What can hang from each mark:
bavas: dufere tepel zure
vepozi: limap
furep: limap
tepel: bavas bogu furep vepozi
faton: rilek
rilek: dufere faton tepel
dufere: bavas
zure: bavas rilek

Each row was made from one small tree. Brackets hold a mark, then the marks that hang from it, in alphabetical order. Every link used is in the known rows. Write each row's tree.
Known rows:
{zure {bavas dufere {tepel furep}}}: [ 32  14  25 -11 -23  11  23   9  22  15  28  19  -4   6  27 -25   4  36
  12  20  12 -15  12 -22  -5   2 -12  -3 -21   5]
{zure {rilek {dufere bavas} faton}}: [ 52   0  30  13   8  12   4   2  10   9   3   1 -10  15   1 -19 -20  -4
  -9  18  -1  17   0 -16  -2   8  -6 -14 -15   0]
{bavas {tepel vepozi}}: [ 14  10  -2 -10 -19   7  10  13  15   9   5  14 -10  -1  36 -25   9  23
  10  14   6  -7  17 -13  -4   1 -12   9  -9  -3]
{faton {rilek dufere {tepel vepozi}}}: [ 22  -5   1   3  -1   8   4  14  21   9 -15   4   2   8  20 -14  -9  15
  -5  18 -20 -10  21 -27  -9  14  -8  13 -13 -15]
{zure bavas rilek}: [ 30   7  21   7  -4  25  11   2  -3  -7  20  11 -12   3  10  -8  -9  13
   6  10  15   1   0  -9  -2  -2  -7   1 -22  -3]
{tepel bogu}: [  6  23   1 -11   6  11   5   8  -1  -1   0  -6 -17   4  18   5   3  11
   3  12   6  -2   8  -6   1  10  -2   5   0  -1]
{tepel {bavas dufere zure} bogu vepozi}: [ 23  18  14 -26 -15   8  10  21  21  18  14  18 -35   7  27 -39   8  32
  14  11  25 -23  10 -25  10   9 -20  15   1  -1]
{bavas dufere tepel zure}: [ 32  24  27  -7 -15   6  14   1  26  15  24  20 -14   3  14 -24   4  20
  12  19   6  -7   2 -20   7   0 -12  10  -6   5]
{dufere {bavas {tepel bogu}}}: [ 23  22  16  -7  -4   3   6   9  25  10   7  -1 -20  10  24 -11   7  20
  13  23  -1  -3  12 -17   7   9   6   5  -6   2]
{dufere bavas}: [ 20  18  14  -3   3   3   1   0  11   7   5   2  -6   4  12  -3   0   8
   4  20  -1   2   6 -12   8   5   0   2  -7   7]
{vepozi limap}: [ 7 27 -2 -9 -1 15 13 15  1  1  8  1 -4 -2 15  5  4  5  3 14  9 -2 12 -3
 -6 12 -7 -3 -8  4]
{tepel furep vepozi}: [  6   9  -5 -18 -14   5  12  19  -6  12   3  13   0   1  35 -15   1  23
   2   7  15 -12  14  -8  -9   8 -11  -5   1   1]
{faton {rilek {dufere {bavas tepel zure}}}}: [ 44  12  28   9 -15  -3   0  11  39  15   3   7  -5  18   9 -21 -12  13
   1  24 -12  -8  15 -28   6  13   5  10  -6  -3]
{rilek faton {tepel furep vepozi}}: [ 21   0   6  -9  -3   7  19  13  -9  23   8  15  11   1  36 -19  -5  18
   1  10  -6  -1  15 -17  -9   5 -23  -4  -9  -9]
{tepel {bavas dufere} bogu furep vepozi}: [ 14  11   1 -31 -19   6  16  26   8  20   7  12 -21   6  41 -33   9  37
  11  14  29 -24  19 -19  -2  15 -18   0  -2   5]
{bavas {tepel furep}}: [ 13  17   5  -7 -21   2  14   8   2  11  14  10   5   1  33  -7   3  17
   9  17   7  -6  15  -4  -5   6  -9  -2  -5   7]
{dufere {bavas {zure {rilek faton}}}}: [ 51  11  38  10   4  12   6   1  -1  13  22  14  -9  10   2 -21 -17  -1
   0   9   7  12  -8 -14  10   1  -8  -8  -6  -1]
{bavas {zure rilek}}: [ 28  16  23   6  -3  15   7   0  -6   1  21  16 -11   1   5  -8 -11   4
   6   6  16   1  -8  -5   5   0  -8   4  -2  -1]
{dufere {bavas tepel zure}}: [ 33  23  31  -1 -13  -2   6   2  26  16  22  17 -11   6  15 -21   1  17
  14  20   0  -4   5 -20  15   1  -2  10  -4   4]
{tepel bavas bogu vepozi}: [  6  12  -8 -21 -13   8   5  21   5   7  -1   4 -26   1  37 -23   8  23
  11  11  20 -13  20 -13   3  11 -16  15  -3  -2]
{furep limap}: [ 12  24   9  -7  -1   4   5  11 -12  -3   1   8  -2  -4  15  -7   0   8
   4  17   5  -1  13  -1  -3   6  -5   4   0   1]
{faton rilek}: [14 12 -4  3 -3  9 -1  7 -3 -3 -7 -5  6  5 17  8 -6  1 -5 14 -5  0 15 -5
 -4 11 -4  4 -4 -1]
{dufere {bavas zure}}: [ 26  23  27  -3   0   1   1   2  13  12  17  11 -11   6   6 -10  -6  11
   6  15   2  -3   0 -17  15   3  -1   7   1   5]
{bavas dufere {tepel furep}}: [ 23  18  13 -11 -19   3  18   7  16  17  18  15   1   4  29 -18   7  24
  10  22   9  -8  11 -12  -4   6 -11  -6  -9  11]

Which tree is each row?
[ 32   6  13   7   1   3  -6   8  24   6 -14  -8  -1  16   5  -4 -13   4
  -9  23 -13  -1  16 -20  -1  17   6   1  -9   0] -> {faton {rilek {dufere bavas}}}
[ 26   9  23  -3   3  16  16  15   6  11  16  21 -24   4  19 -24  -4  24
  14   6   9 -11  -2 -22   3   4  -6  13  -5 -17] -> {bavas {zure {rilek {tepel bogu vepozi}}}}
[ 36  18  29  -7  -9  15  10   6   9  10  25  16 -32   7  11 -26  -3  17
  14  12  29 -10  -4 -16  13   8 -15   9  -5   4] -> {tepel {bavas dufere {zure rilek}} bogu}
[ 19  13  10 -22 -17  -1  16  29  21  23   6  10 -17  11  45 -30   8  39
  14  18  12 -19  20 -22  -2  13   2  -5  -2  -2] -> {dufere {bavas {tepel bogu furep vepozi}}}
[ 25  20  22 -15 -23   1  12   6   6  23  28  23  -7   2  20 -24  -2  21
  12  14  24 -17   7 -14  10   7 -23   5   0  14] -> {tepel {bavas dufere zure} furep}
[  9  15   3 -21 -14   0  12  31 -17   9   0  19   2  -2  36 -25   1  27
   5  12  18 -16  21  -6 -14  11  -8  -7   5  -3] -> {tepel {furep limap} vepozi}
[ 36  -1   9   0 -18   1   2  23  41  14 -13   4  -7  16  27 -32  -4  22
  -2  26 -10 -12  26 -30  -6  15   2   4 -13  -7] -> {faton {rilek {dufere {bavas {tepel vepozi}}}}}
[ 29  18  23 -17 -17  13  26  18  23  14  23  10 -17  11  31 -22   6  42
  14  19  15 -19  14 -24  -5   8  -5  -2 -16   1] -> {zure {bavas dufere {tepel bogu furep}}}
[ 29  28  29  -7  -7   0   8  11  28  16  17   9 -25  11  18 -18   3  23
  16  18   3  -8   7 -22  14   6   5  10   0  -1] -> {dufere {bavas {tepel bogu} zure}}
[ 27  21  18 -22 -14   8  18  22  33  19  15  20 -33   9  29 -40  12  39
  15  13  15 -21   8 -29   3   6  -8  10   0  -7] -> {bavas dufere {tepel bogu vepozi} zure}
[ 27  26  29 -13 -14  -5  14  17  19  23  22  13 -15  12  27 -20   0  29
  16  17  10 -15  10 -20  10  11   6   0   6   3] -> {dufere {bavas {tepel bogu furep} zure}}
[ 17  20   7 -17  -6  10   7   7  14   8   9   2 -25   4  21 -15   8  18
  10  19  16  -8  11 -14   8  11 -16  11  -7   8] -> {tepel {bavas dufere} bogu}
[ 34   5  19   9  16  20  14   2  -9   5  12   1  -8   4  14  -3  -9   1
   3  11  -6  15  -1 -10  -2   5 -12  -1 -15 -12] -> {zure {rilek faton {tepel bogu}}}
[ 40   7  21   3   8   4   2   2  17  14  -3  -3  -6  13   5 -13 -13  -1
 -11  21 -10  13   8 -18   1   9  -7  -7 -11   2] -> {rilek {dufere bavas} faton}
[ 30  21  31  -6 -20  -6  12   9  17  24  26  20  -2   7  24 -21  -2  23
  15  18   7 -10   8 -18  10   5  -1   1   1   7] -> {dufere {bavas {tepel furep} zure}}
[ 29   8  15   2  18  10  11   4  13  12  -4  -6 -11  11  11  -3  -9   4
  -4  17 -20  11  10 -21  -3  11 -12   6 -12 -11] -> {rilek dufere faton {tepel bogu}}
[ 38   3  26  10  -3  23  10   4  12  -6  11   8 -16   8   1 -13 -15  13
  -1  14  10  -1   2 -16  -6   3  -6   1 -24  -4] -> {zure bavas {rilek dufere}}
[ 33  12  22   2  -9  -1   3   2  38  13   3   4 -11  11  13 -18  -1  13
   5  29  -8   0  13 -22   3   7   1   5 -14   6] -> {rilek {dufere {bavas tepel}}}
[ 38  14  30   4  -9  12  12  11  23   5  14  10 -29  13   9 -21  -8  16
   9  15  12  -5   1 -17   1   9   0   7  -4  -7] -> {bavas {tepel bogu} {zure {rilek dufere}}}
[ 16  15  -2 -29 -25  10  24  32  10  22  14  19 -10   0  39 -34   9  31
  11  16  32 -24  23 -16  -9  17 -23  -8 -12   9] -> {tepel {bavas dufere} furep {vepozi limap}}
[ 33   0  15   8  -2   6   6  -6  10  16   6   5   0   2  15 -16 -10  -2
   0  21 -14  11  16 -18   4   6 -30  15 -20   0] -> {rilek dufere faton {tepel bavas}}
[ 46   7  24   6  -5   1   6   3  30  17   3   2  -5  14  14 -23  -8   5
  -3  26 -13  12  13 -21   0   7  -8  -3 -16   1] -> {rilek {dufere {bavas tepel}} faton}
[ 36   4  25   8  -6  15  12 -10  10  10  25  20  -8  -3  13 -21  -1  11
  16  22   7   0   2 -16   8   1 -24  14 -27   7] -> {zure {rilek {tepel {bavas dufere}}}}
[ 32   1  20   8   0  -3   4   8  21  19  -3   0  15  14  13  -4 -16  13
  -3  27 -22  -7  18 -27  -3  18   4   0 -12  -1] -> {faton {rilek {dufere bavas} {tepel furep}}}
[  2  19 -11 -30 -21  10  22  43  -1  16   6   7 -18   1  45 -21   8  30
  12   9  33 -25  29 -11  -9  23 -14  -4  -2   1] -> {tepel bavas bogu furep {vepozi limap}}
[ 32  -7   8  -1  -8   7   9   8  15  21   0  12  -6   2  26 -35  -6  10
   1  17  -8   2  21 -24  -1   6 -33  14 -21  -8] -> {rilek dufere faton {tepel bavas vepozi}}
[  0  22  -9 -30  -8  12  25  43  -1  12   1   4 -15   5  39 -11   7  30
   6   7  25 -20  20 -10 -16  23  -2 -13   2  -4] -> {tepel bogu furep {vepozi limap}}
[ 26  27  26 -18 -16   2  21  16  19  21  24  16 -17  11  26 -22   5  33
  15  16  16 -18   6 -21   4  10  -5  -1   4   3] -> {bavas dufere {tepel bogu furep} zure}
[ 27   6  28   2   1  21  24  11  -4   6  25  12  -8   6  20  -7  -8  28
  14  11  10  -9   3 -17  -4   6  -3   0 -20 -10] -> {zure bavas {rilek {tepel bogu furep}}}
